Each row comes from the steps of one path. Every step used is in the known rows, and no mark comes twice. Write the path behind each row, first mark first.
In the rows, 128 means zero.
Known rows:
beded > mure > pifug > meli: [145 122 150 126 173 176 151 105  89 182 143 107 112 152 136 101  92 162
 151 147  68 126  65  89 115 177 108 114 120 104 128 123 141 138  97 112
 178 139 196 173 146]
pifug > dete > beded > mure: [126 131 128 154 181 141 156 106 116 136 139 105 105 135 166 150  99 164
 112 129  63 113  95  89 138 168  87 145 111 132 109 100 181 136  87 117
 172 114 169 162 128]
meli > gupoz: [121 131 136 124 170 166 132 109 116 154 136 110 100 124 127 126 117 162
 122 120  83 206 121 105 118 166 113 117 142 118 144 125 174 125 105 121
 189 124 178 137 133]
dete > tagobo: [137 120 143 139 198 162 140  92 104 152 122 105 101 119 127 135 114 158
 110 131 118 143 133 100 101 161  92 122 123 117 153 153 179 108 103 120
 165 137 197 139 119]
pifug > dete > beded > mure > tagobo: [136 151 127 149 180 137 160 100 115 127 122  93 101 131 163 150  99 167
 104 133  66 116 115  83 128 156  81 141  93 132 118  88 161 130  88 124
 179  85 192 164 119]
rozer > pifug: [127 106 146 132 174 151 144  85 128 172 139 106 115 126 121 114 112 155
 127 119  86 137 109 101 116 172 105 116 127 132 143 132 176 125 100 121
 179 116 192 204 140]
rozer > mure: [132 112 139 142 182 152 132 112 130 166 140 110 114 118 148 122 120 155
 124 113  76 134 106  90 120 177  92 129 119 133 128 121 151 119  88 116
 172 113 222 141 131]
gupoz > dete > beded > mure > pifug: [136 122 135 129 170  95 162 108 108 166 146  95 108 134 159 110  98 166
 151 167  71 104 109  94 142 178  88 130 105 145 129 101 161 149  94 133
 174 133 184 205 124]
tagobo > mure: [130 109 143 125 181 121 138 106 136 161 134 118 113 125 149 121 115 154
 120 112  86 133 121  93 127 188 102 124 118 136 113 119 155 118  90 111
 171 114 161 142 132]
beded > mure > pifug: [140 116 145 120 172 131 148 108 103 165 147 103 108 131 134 101 101 162
 158 137  79 122  70  93 125 180 104 120 107 115 130 118 145 139  88 123
 171 131 205 183 143]
meli > dete: [129 122 128 114 176 155 149 105 110 145 125 122 105 117 145 133 130 158
 124 114  79 186 121 104 121 169 116 106 137 109 121 108 158 122  94 116
 190 116 178 152 111]
gupoz > rozer > pifug > meli > dete > tagobo > mure: [158 112 143  96 212 132 148  85 130 185 115 108 112 119 114 131 118 158
  93 158 115 159 142  87  98 163 114  89 129 120 127 110 203 126 136  91
 179 136 157 225 143]
gupoz > dete > beded: [123 126 126 150 174 120 152 101 111 153 132 109 102 128 166 134 110 160
 115 143  74 129 151 106 130 169  84 135 124 145 133 107 174 123 102 130
 178 123 169 160 100]
gupoz > dete > tagobo > mure > rozer: [155 130 114 125 203  78 142  98 118 169 119 107 111 102 142 134 117 158
  92 133 114 109 165  71 105 174  71 123 104 160 131 117 150 121 103  95
 179 138 149 166 110]
dete > tagobo > mure > rozer > pifug: [147 112 132 124 201 110 137  80 147 190 122  96 119 105 112 114 107 161
 105 118 123  88 151  64 101 168  92 113 108 153 149 139 188 122  93 110
 176 133 182 219 137]
tagobo > mure > pifug > meli > dete > beded: [127 118 147  93 168 155 158 102 134 179 128 112 119 155 158 106 106 168
 156 152  72 130 168  92 139 171 125  97 135 129 117 103 180 138  86 123
 190 133 165 187 119]
dete > beded > mure > gupoz > rozer: [129 135 129 142 181 110 130 116 110 160 134 100  76 112 145 119  88 170
  99 153  77  50 119  94 118 157 107 129  99 106 135  80 214 136 119 137
 162 122 198 175 122]
mure > gupoz > dete: [128 146 119 108 157 105 143 109 103 151 134 112 101 122 147 126 123 160
 122 140  72 106 149 107 119 171  90 122 108 138 136 107 150 136 114 103
 186 116 158 158 117]
tagobo > mure > gupoz: [123 131 138 102 164 112 130 113 140 161 133 112 108 125 144 113 116 161
 124 118  79  82 148  94 127 182 110 121 105 137 123 116 166 129  94 107
 174 111 159 148 138]
meli > gupoz > mure: [131 129 138 126 174  95 128 113 114 170 153 110 109 125 140 119 117 160
 121 135  80 192 111  92 131 172 111 128 135 112 134 118 164 126 106 109
 186 123 151 146 131]
gupoz > rozer > pifug > meli > dete: [145 114 131 110 186 160 149  90 101 175 124 117 102 124 117 127 116 158
 107 145  76 172 117 101  97 158 122  88 146  99 127  88 187 130 139 102
 195 126 176 220 125]
pifug > meli > gupoz > dete: [135 144 130 123 168 172 144 110  93 167 133 113 107 143 139 133 116 160
 110 147  65 223 125 103 116 168  98 116 150 128 135 116 151 133 125  96
 204 132 143 147 129]
tagobo > mure > beded: [118 121 145 124 174 120 142 105 148 164 133 110 111 124 158 114 115 163
 127 104  79  79 165 101 136 181 103 125 113 140 122 111 169 119  82 107
 173 111 168 148 117]
tagobo > mure > pifug: [131 108 150  97 166 106 144 104 132 164 138 108 117 134 142 104 110 158
 165 133  90 116 135  99 129 189 104 117 111 139 126 118 151 129  88 115
 173 128 171 170 137]
meli > gupoz > dete: [129 139 125 117 167 125 144 113 108 152 137 108 103 124 140 134 126 160
 119 139  75 221 130 108 125 171  93 121 137 141 136 112 155 133 118 105
 198 124 151 151 128]
dete > beded > mure > rozer: [133 124 117 174 191 147 137 106 110 173 133 103  96 112 153 112  86 168
 100 114  76  73 103  65 116 161  99 132 114 120 129 102 180 126  77 142
 176 126 207 169 107]
tagobo > mure > rozer > pifug > meli: [141 114 129 131 182 155 137  88 134 204 128 111 125 131 125 101  97 159
 109 111  77  93 127  64 104 175 105 108 128 139 125 117 165 128  95  99
 193 125 163 212 139]
dete > tagobo > mure: [140 114 147 125 199 125 139  97 135 162 124 107 111 120 138 131 116 156
 107 128 121 131 140  90 116 177  94 124 111 138 136 148 175 111  95 109
 161 132 170 142 134]
pifug > dete > beded: [115 130 126 146 172 153 152  98 115 126 128 108 101 138 161 157 107 161
 118 126  72 121 152 105 129 161  88 141 123 135 123 105 190 122  95 122
 177 116 165 150 106]
gupoz > rozer > tagobo > mure > pifug: [148 117 143  89 185  83 140 106 140 171 123  98 102 108 115 126 110 159
 136 164 101 107 137  95  92 171 117 108  97 148 132  77 166 115 127 111
 164 134 146 196 143]
dete > beded > mure > rozer > tagobo: [140 138 123 165 197 153 141 105 133 186 122  92  99 102 134 124  91 168
  89 127  80  67  99  56  98 152 115 127 104 142 138  96 178 115  80 142
 172 125 185 184 126]

Which path is each row?
[122 121 136 118 160 136 155 108 133 150 138  95 116 142 163 136 108 166
 165 146  66  93 157  92 137 166  79 134 107 153 130  98 178 141  87 121
 177 122 211 185 125]  rozer > mure > pifug > dete > beded
[137 140 131 117 188 143 127 112 124 159 119  98  85 100 103 147 117 162
  95 150  96 195 126 101  82 150 125 112 127 128 152  86 190 110 143 118
 180 130 155 162 141]  meli > gupoz > rozer > tagobo
[143 140 143 130 184 183 165  86 127 182 122  93 117 139 141 108 102 170
 107 144  64 148 104  71 125 152 119 100 122 118 132 103 174 142  91 133
 198  91 211 237 136]  rozer > pifug > meli > dete > beded > mure > tagobo
[131 131 122 103 174 117 143 100 120 140 133 102  96 119 108 157 116 161
 111 144  82 198 128 108 108 157  97 118 132 130 136  82 206 142 149  94
 193 121 150 217 146]  meli > gupoz > rozer > pifug > dete
[136 141 134 140 177 128 167  87 136 145 127  83 114 133 143 138  99 166
 109 137  67 109 110  76 130 156  84 133  93 149 126  99 177 142  91 125
 182  80 194 231 141]  rozer > pifug > dete > beded > mure > tagobo
[143 119 141  98 199 124 149 100 138 156 119 113 114 114 139 137 133 158
 114 127 115 172 147  88 125 174 109 105 121 132 120 129 172 119  91 105
 176 126 162 156 127]  meli > dete > tagobo > mure
[147 138 137 137 180  84 136  96 102 157 134 105 108 120 151 117 117 159
 112 133  85 133 123  85 113 168  94 128 103 111 136 105 130 113 100 115
 179  91 182 147 110]  gupoz > mure > tagobo
[138 133 123  85 165 108 138 122 117 144 138  96  99 121 129 147 120 167
 151 159  74 179 141  99 115 161  85 120 115 133 134  69 174 148 137  94
 191 131 191 185 141]  meli > gupoz > rozer > mure > pifug > dete
[134 135 143 101 182 116 132 102 139 164 123 103 106 122 131 123 116 163
 113 134 114  79 167  92 116 170 100 118  99 139 145 145 185 124  98 107
 164 126 170 150 138]  dete > tagobo > mure > gupoz
[121 140 127 111 160  76 145 112 145 162 133 105 109 128 168 121 113 164
 119 149  71  65 188  97 145 178  93 130 101 167 123  98 182 140  98 118
 177 113 140 172 118]  tagobo > mure > gupoz > dete > beded
[128 135 149 102 155 201 140 105  98 174 135 105 107 155 122 106 104 168
 161 150  75 194 129 105 112 162 117 103 147 107 156 129 165 138 112 114
 198 145 183 162 140]  mure > pifug > meli > gupoz
[136 104 135 132 186 117 137  88 114 164 132 106  96 110 113 124 107 155
 110 136  92 128 113 106  98 165 102 113 124 118 141  99 195 123 131 119
 173 122 191 212 131]  gupoz > rozer > pifug
[146 140 126 140 189  99 159  88 121 138 122  85  95 116 137 147  94 167
  91 156  75 103 115  83 113 150  82 131  91 134 126  64 197 138 127 122
 176  87 194 239 133]  gupoz > rozer > pifug > dete > beded > mure > tagobo
[151 130 128 136 193 121 127 105 114 151 119 101  93  98 139 129 114 160
  98 134  86 130 132  90  91 159  83 119 101 121 139  76 148 113 124 121
 176  92 242 152 114]  gupoz > rozer > mure > tagobo
[149 145 113 109 195  89 135 108 129 172 122  99 107 103 130 133 121 165
  96 138 113 170 172  71 110 167  81 117 118 163 141 119 166 132 112  94
 195 140 141 167 125]  meli > gupoz > dete > tagobo > mure > rozer
[126 118 141 166 186 150 145 107 120 165 141 103 101 126 159 119  93 163
 111 128  74 109  88  87 136 171 103 136 117 119 125 117 185 126  80 141
 166 120 201 160 126]  dete > beded > mure
[124 138 124 127 161 110 140 119 137 168 138  99 109 124 167 120 117 166
 122 149  64  65 172  90 136 167  81 134 102 164 140 100 177 142  99 123
 178 112 202 173 118]  rozer > mure > gupoz > dete > beded
[144 127 159  95 173 158 150 100 140 192 123 101 126 146 123 112 105 159
 146 154  85 115 129  82 100 175 124 107 112 152 132 116 145 117 101 104
 176 136 141 182 155]  rozer > tagobo > mure > pifug > meli
[134 117 135  93 173  70 131 100 146 174 134 104 101 110 117 110 109 161
 114 142  90  67 147  98 112 175 109 109  99 138 132  91 201 138 130 104
 170 113 163 225 150]  tagobo > mure > gupoz > rozer > pifug
[136 119 119 133 186 117 129 104 127 169 128 117 108 110 145 116 107 159
 108  96  88  99 137  74 110 181  97 120 115 136 118 104 150 118  85 110
 184 119 167 150 115]  tagobo > mure > rozer
[141 155 111 154 181 162 142 116  99 191 134 101 101 130 151 119  89 173
  91 147  58 152 115  64 118 156  93 124 136 133 132  94 171 147 106 116
 206 138 163 178 121]  pifug > meli > gupoz > dete > beded > mure > rozer
[153 123 148  92 187 188 151 103 111 184 124 103 123 138 130 115 123 165
 153 157  98 158 140  83 108 159 106  95 127 118 148 135 160 132 100 105
 187 147 229 182 133]  rozer > mure > pifug > meli > dete > tagobo
[138 141 157  79 165 169 143 111 148 194 127  94 122 146 110 114 109 166
 147 161  83 179 136  84 105 168 134 100 126 154 141 119 161 128 110 103
 190 138 132 181 171]  rozer > tagobo > mure > pifug > meli > gupoz
[118 140 126 134 168 131 146 110 121 153 135 101  99 128 152 134 114 166
 117 150  76 191 159 105 133 161  96 128 140 148 143 108 190 135 109 130
 192 126 160 160 114]  meli > gupoz > dete > beded
[136 134 142 134 175 141 131 111  99 185 150 113 113 145 141 117 109 161
 113 144  72 195 104  88 123 170 115 122 147 100 134 123 162 126 114  99
 193 131 144 140 135]  pifug > meli > gupoz > mure
[142 138 135 100 190  95 143 110 136 162 128 101 114 119 134 140 128 160
 106 153 112 206 154  93 127 175  86 121 121 162 137 133 170 131 116  95
 183 135 132 158 142]  meli > gupoz > dete > tagobo > mure
[120 122 138 102 160 103 159 102 142 141 134 101 117 148 164 136 104 164
 162 145  77  93 172  99 143 176  90 131 104 158 116  97 183 139  87 115
 174 124 150 183 124]  tagobo > mure > pifug > dete > beded
[139 122 135 104 199  76 156  85 149 151 120  94 107 112 126 152 115 163
 105 147 111  71 190  99 112 159  80 124  95 154 134  96 220 131 130  81
 165 123 152 230 134]  gupoz > rozer > pifug > dete > tagobo > mure > beded
[131 123 134 134 178 102 137 101 131 178 139  90  89 114 125 107  88 171
 105 158  79  44 112  89 120 156 111 121  99 122 144  88 230 149 121 137
 164 119 204 242 144]  dete > beded > mure > gupoz > rozer > pifug
[151 135 119 143 190  87 131 101 117 189 132 105 111 101 130 126 111 159
  96 129  88  89 119  59  88 162 111 127 108 133 137  95 144 105  97 110
 178 126 144 171 117]  gupoz > mure > rozer > tagobo
[152 116 133  93 179 152 142 115  99 178 130 113 104 126 138 115 118 163
 145 160  71 153 127  95 104 162 110  91 130 103 124  74 158 137 127 101
 190 138 217 188 123]  gupoz > rozer > mure > pifug > meli > dete
[135 137 142 138 174 156 158 102 127 198 147  91 119 148 136 113  95 168
 108 167  57 178  92  82 141 165 103 121 137 149 136 116 193 156 112 116
 197 127 160 234 160]  rozer > pifug > meli > gupoz > dete > beded > mure
[124 117 143 128 174 199 160  85 128 182 126 109 118 145 140 115 109 164
 122 137  68 150 142  94 124 156 126  99 152 122 136 118 204 132  97 129
 196 121 186 221 124]  rozer > pifug > meli > dete > beded
[141 135 135 100 192 105 127 117 155 169 122  99  97  99 111 143 117 161
  93 149  98 184 134  90  96 165 126 113 119 149 130  80 187 112 136 105
 176 125 127 166 154]  meli > gupoz > rozer > tagobo > mure
[147 130 146  92 184 190 158  92  89 168 117 107 110 141 123 121 118 166
 150 159 105 171 150  97 102 154 114  89 134 102 153 141 166 127 106 109
 188 152 197 177 120]  mure > pifug > meli > dete > tagobo
[136 124 143 112 168 123 156 102 100 185 144 112 117 154 164 104 108 169
 155 169  70 128 149  87 136 163 123 105 135 100 129  99 174 139  95 122
 190 139 165 191 103]  gupoz > mure > pifug > meli > dete > beded
[147 141 139 144 185 143 144 102 105 151 126  99 101 117 143 118 106 161
 107 121  78 142  78  83 112 168  96 123  99 115 131 110 129 122  89 124
 179  89 215 151 131]  beded > mure > tagobo
[151 136 119 148 197 143 139 109 120 183 124 100 103  97 122 125 102 161
  94 117  82 100  73  56  89 163 114 122 102 136 131  99 143 114  89 116
 177 123 176 175 138]  beded > mure > rozer > tagobo
[137 107 126 123 181 106 138  89 147 188 130 106 121 110 123 104 107 159
 115 103  87  91 133  68 113 179 101 113 116 152 125 111 169 128  89 110
 184 116 170 218 138]  tagobo > mure > rozer > pifug
